Each row comes from the steps of one path. Every step used is in the known rows, and no mark comes twice. Write the path behind each row, first mark first.
Known rows:
zepasib/mupa/rede/ruku/zimig/zokom: [-1.307  1.452 -2.479  0.036 -1.821  0.627  0.117 -5.436  5.672 -4.380
 -4.226  0.018  2.324 -2.677  0.275 -3.230 -0.053  4.230 -3.170 -2.958]
mupa/zimig/zokom/zepasib/ruku: [-0.904 -2.350  1.310  0.857  0.339  0.885 -0.428 -2.328  0.285 -1.163
 -2.702 -2.502  1.406 -0.608 -2.699 -6.160  1.992  3.281 -2.238  0.798]
ruku/zimig/zokom/rede/mupa: [-0.299 -3.142 -4.102  0.323 -2.467  0.269 -1.423 -0.332  3.522 -1.377
 -3.592 -0.052  4.069 -1.196  1.883 -2.166  1.199  2.049 -1.483 -1.835]
zokom/zepasib/mupa/zimig: [-2.716  1.844  2.493  0.471 -1.101  0.971 -1.325 -3.062  4.128 -1.708
 -2.102 -1.833  1.877  0.825  1.167 -2.549  1.396 -0.955 -3.474  0.873]
rede/mupa/zimig/zokom: [-0.994 -0.480 -1.033  0.206 -1.914  1.058 -0.531 -1.459  3.752 -1.339
 -4.279 -1.228  2.339  0.526 -0.269 -3.450  2.885  1.856 -1.223 -0.890]
rede/ruku: [ 1.044  1.555  0.871  1.686 -0.756 -0.336 -0.225 -4.254  1.331  0.582
 -3.963 -0.430  1.726 -2.226 -3.083 -0.263  0.203  1.699 -1.174 -1.034]
zepasib/mupa/rede: [-2.783  3.010  0.354 -0.876 -2.827 -0.589  0.880 -3.000  4.936 -3.562
 -0.534  0.203  1.548  0.174 -0.196  0.162  0.233 -1.442 -2.977 -1.633]
mupa/rede/ruku: [ 0.391  1.614  0.303  1.034 -1.619 -0.059  1.100 -4.672  2.445 -1.893
 -2.266 -0.362  1.390 -1.476 -2.539 -0.582  0.154  1.757 -4.131 -1.059]
zepasib/zokom/rede/ruku/zimig: [ 0.560 -1.611  0.616  1.155 -0.278 -0.317 -3.118 -3.361  2.746 -0.090
 -4.896 -0.564  3.215 -2.463 -0.740 -3.434  0.736  3.915 -3.473 -0.996]
zokom/zepasib: [-0.180  0.373  0.687  0.877 -0.420 -0.889  0.526 -0.879  0.626  0.568
 -1.674 -0.871  1.349 -1.009 -0.057 -1.164 -0.351  0.119 -3.570  0.214]
zimig/ruku: [ 0.711 -0.536  0.432  0.302 -1.704 -0.174  1.138 -2.208  1.759  0.468
 -2.202  0.575  2.990 -0.700 -1.559 -1.980 -0.892 -0.079 -2.317 -0.919]
zepasib/zokom/rede/mupa/zimig: [-1.854 -0.538  1.252  0.454 -1.719  0.698 -3.323 -0.882  3.983 -1.383
 -3.249 -1.466  3.252  1.486  0.192 -3.629  3.761  0.686 -3.303  0.053]
zokom/rede/mupa/zimig/ruku/zepasib: [ 0.233 -4.965 -0.798  0.644 -3.517  1.501 -1.279 -4.266  3.274 -2.123
 -0.679 -0.302  5.217  2.013 -0.416 -2.242  1.013 -0.345 -4.779  0.604]
zokom/rede/mupa/zimig/ruku: [-0.351 -1.798 -0.299  1.289 -3.116  2.123 -1.462 -2.536  3.798 -1.562
 -2.138 -0.640  5.037  1.709  0.225 -3.150  1.925 -1.037 -3.836  0.501]
zokom/zepasib/ruku/zimig: [ 0.284 -1.300  1.314 -0.268  0.433 -1.221 -1.980 -3.014  0.669 -0.319
 -1.317 -0.564  1.865 -1.634 -0.814 -2.809  0.088  1.885 -2.908 -0.945]
mupa/rede: [-0.732 -0.093  0.482 -0.646 -2.196 -0.731  1.797 -1.802  2.823 -1.708
 -0.293 -0.067  1.415  0.217 -1.131 -0.222  0.380 -0.334 -4.091 -0.613]
zimig/zokom: [-0.224 -1.386 -0.975  0.283 -1.323 -0.624  1.548 -0.375  1.366  0.276
 -3.576 -0.436  1.518 -1.373 -1.803 -2.179  0.152  1.763 -0.253 -1.147]
rede/mupa: [-0.402  2.576 -0.851  0.050 -1.919 -1.075 -0.959 -1.498  2.685 -0.499
 -2.408  0.343  2.089 -0.249 -0.325  0.737  1.407 -0.316 -1.213 -2.253]
ruku/zepasib/mupa/zimig: [-2.051 -1.621  2.582 -1.035 -2.556  0.294 -1.074 -5.272  4.517 -2.049
 -1.050 -0.796  2.176  1.914 -1.071 -0.378  0.881 -0.766 -1.960 -0.041]
zimig/zokom/rede/mupa: [-0.918 -1.094 -3.862  1.353 -2.364  0.130 -0.276  0.264  2.178 -1.391
 -3.309 -0.500  3.340 -0.941 -0.377 -1.602  1.343  0.975 -0.729 -1.287]
zimig/ruku/zepasib/mupa/rede: [-1.386 -0.939 -0.858 -1.475 -3.400 -0.502  1.634 -5.589  4.600 -4.752
  1.136  1.280  2.882  0.506 -0.523 -1.246 -1.489 -0.263 -5.285 -1.706]

Which path is each row?
[-0.676  1.858 -2.256  1.269  0.095  0.565 -1.123 -4.594  3.638 -2.116
 -5.529 -0.740  2.232 -3.918  1.545 -4.056 -0.512  4.573 -2.948 -2.261]
rede/ruku/zimig/zokom/zepasib/mupa
[-0.168 -5.459 -1.456  0.440 -1.222 -0.110 -1.359 -1.704  1.067 -0.879
 -2.643 -0.403  3.631 -1.645 -2.424 -3.566  0.523  2.633  0.116 -1.008]
zepasib/ruku/zimig/zokom/rede
[-3.054 -2.255 -0.101  1.209 -2.688  1.982 -0.471 -1.671  4.523 -2.303
 -3.514 -1.814  3.413  0.777 -0.475 -3.356  1.709  0.017 -0.247  0.655]
zepasib/mupa/zimig/zokom/rede
[ 0.952 -0.372 -0.035  0.094 -1.547 -0.039 -0.047 -5.220  3.930 -1.856
 -2.652  0.064  2.240 -1.591 -0.516 -1.443 -0.032  2.830 -4.996 -1.523]
mupa/rede/ruku/zimig
[ 0.381 -1.744  1.696 -1.196 -0.710 -1.311 -2.151 -3.561  1.737 -0.003
 -1.891  0.338  2.342 -1.059 -2.376 -1.446  0.475  1.246 -0.391 -1.861]
zepasib/ruku/zimig
[-0.371 -2.852 -3.270  0.214 -1.629 -0.116 -2.709 -1.768  2.291 -2.107
 -2.844 -0.018  3.905 -1.701 -0.978 -3.129  1.808  2.774 -0.082 -2.480]
zepasib/ruku/zimig/zokom/rede/mupa
[-1.088 -1.503  0.276  1.203 -2.861  1.390 -2.070 -1.725  3.664 -1.062
 -2.173 -1.372  3.775  1.880  0.050 -0.894  3.023 -1.491 -2.528  0.790]
zokom/rede/mupa/zimig
[ 0.445 -2.639  0.114 -0.565 -2.917  0.871 -0.814 -4.992  3.559 -1.855
 -1.233  0.007  3.768  1.780 -0.548 -2.418  1.129  0.650 -4.517 -0.677]
rede/mupa/zimig/ruku/zepasib
[-0.789  0.840  1.217 -0.126 -2.185  0.632 -1.663 -2.389  3.946 -0.841
 -2.941 -0.948  2.513  1.500 -0.005 -1.045  3.014 -0.415 -2.123 -0.513]
rede/mupa/zimig
[ 0.675 -1.138 -2.550  0.962 -0.148  0.662  1.144 -3.943  2.700 -2.580
 -3.641 -0.959  1.744 -3.194  0.899 -4.845 -0.321  5.768 -6.879 -0.841]
mupa/rede/ruku/zimig/zokom/zepasib
[-1.918  3.844 -2.515  1.637 -0.574  0.782  1.343 -4.349  3.316 -4.650
 -3.248 -1.187  1.253 -3.080 -0.097 -4.066 -0.195  3.754 -4.891 -1.440]
zimig/zokom/zepasib/mupa/rede/ruku
[-0.049  0.488  0.322  0.005 -2.454  1.403 -1.094 -3.378  4.218 -1.256
 -2.918 -0.106  3.804  1.351  0.035 -3.241  1.964 -0.184 -3.573 -0.759]
rede/mupa/zimig/ruku
[-2.962  2.055 -2.270  0.095 -1.531  0.154  1.930 -1.567  3.715 -4.269
 -1.473 -0.937  1.196 -1.417  1.361 -3.480 -0.273  1.609 -4.764 -1.096]
zimig/zokom/zepasib/mupa/rede
[-0.280  0.576  1.548  0.600  0.427 -1.378 -0.840 -2.623 -0.684 -0.253
 -0.901 -0.977  1.168 -1.565 -2.699 -2.119  0.437  0.759 -2.155 -0.570]
zokom/zepasib/ruku
[-0.896 -2.147 -1.015 -0.243 -1.902 -1.668 -2.356 -1.700  2.252 -1.776
 -1.258 -0.023  2.976  0.026 -0.623 -1.123  1.338  1.482 -3.588 -1.390]
ruku/zepasib/zokom/rede/mupa
[-1.158  0.199 -0.630  0.760 -0.049  0.828 -1.798 -2.507  1.459 -2.430
 -3.066 -2.091  1.880 -0.526 -1.377 -5.517  3.193  3.257 -2.412 -0.610]
rede/mupa/zimig/zokom/zepasib/ruku
[ 0.795 -0.566  1.549  0.327  0.085 -1.623 -1.153 -5.308  1.227 -0.377
 -3.542 -0.231  1.150 -2.265 -3.328 -2.173  0.114  4.563 -3.088 -1.674]
rede/ruku/zepasib/zokom
[ 0.717 -1.537 -2.245  0.210 -1.303  0.517  0.995 -4.254  3.675 -2.417
 -4.235 -0.123  2.082 -2.561 -0.748 -3.572 -0.035  5.000 -4.176 -1.908]
mupa/rede/ruku/zimig/zokom
[-1.784  0.116 -1.993 -0.321 -0.627 -0.039 -0.483 -1.740  3.810 -1.974
 -3.534 -0.382  2.140 -2.129  2.901 -3.721 -0.594  2.535 -2.683 -1.690]
ruku/zimig/zokom/zepasib/mupa
[-1.855  1.355  1.760  0.736 -1.395  1.895 -0.499 -3.816  4.095 -2.098
 -2.220 -1.090  3.193  0.656  1.280 -4.707  0.285 -0.656 -4.944  0.570]
zokom/zepasib/mupa/zimig/ruku
[-2.263 -0.435 -0.020 -1.637 -3.296 -1.224  1.108 -4.752  4.426 -4.297
  1.144  0.466  1.583  0.646 -0.756  1.043 -0.524 -0.504 -4.015 -1.508]
ruku/zepasib/mupa/rede
[ 1.306 -1.722 -1.563  0.805 -0.475  0.167 -0.386 -3.857  2.397 -0.006
 -5.863 -0.196  2.297 -3.377 -1.381 -3.272 -0.198  5.125 -1.094 -2.097]
rede/ruku/zimig/zokom
[ 1.190 -3.551  0.145 -0.541 -2.064 -0.812  1.362 -3.915  1.247 -0.299
 -0.685  0.946  3.092 -0.173 -2.176 -1.185 -1.723  0.648 -3.390 -0.827]
zimig/ruku/zepasib
[-0.383 -0.763 -0.706  0.807  0.502 -0.848  0.229 -1.455 -0.924 -0.843
 -2.307 -1.331  1.098 -2.556 -2.859 -4.353  0.434  3.294 -1.355 -0.741]
zimig/zokom/zepasib/ruku
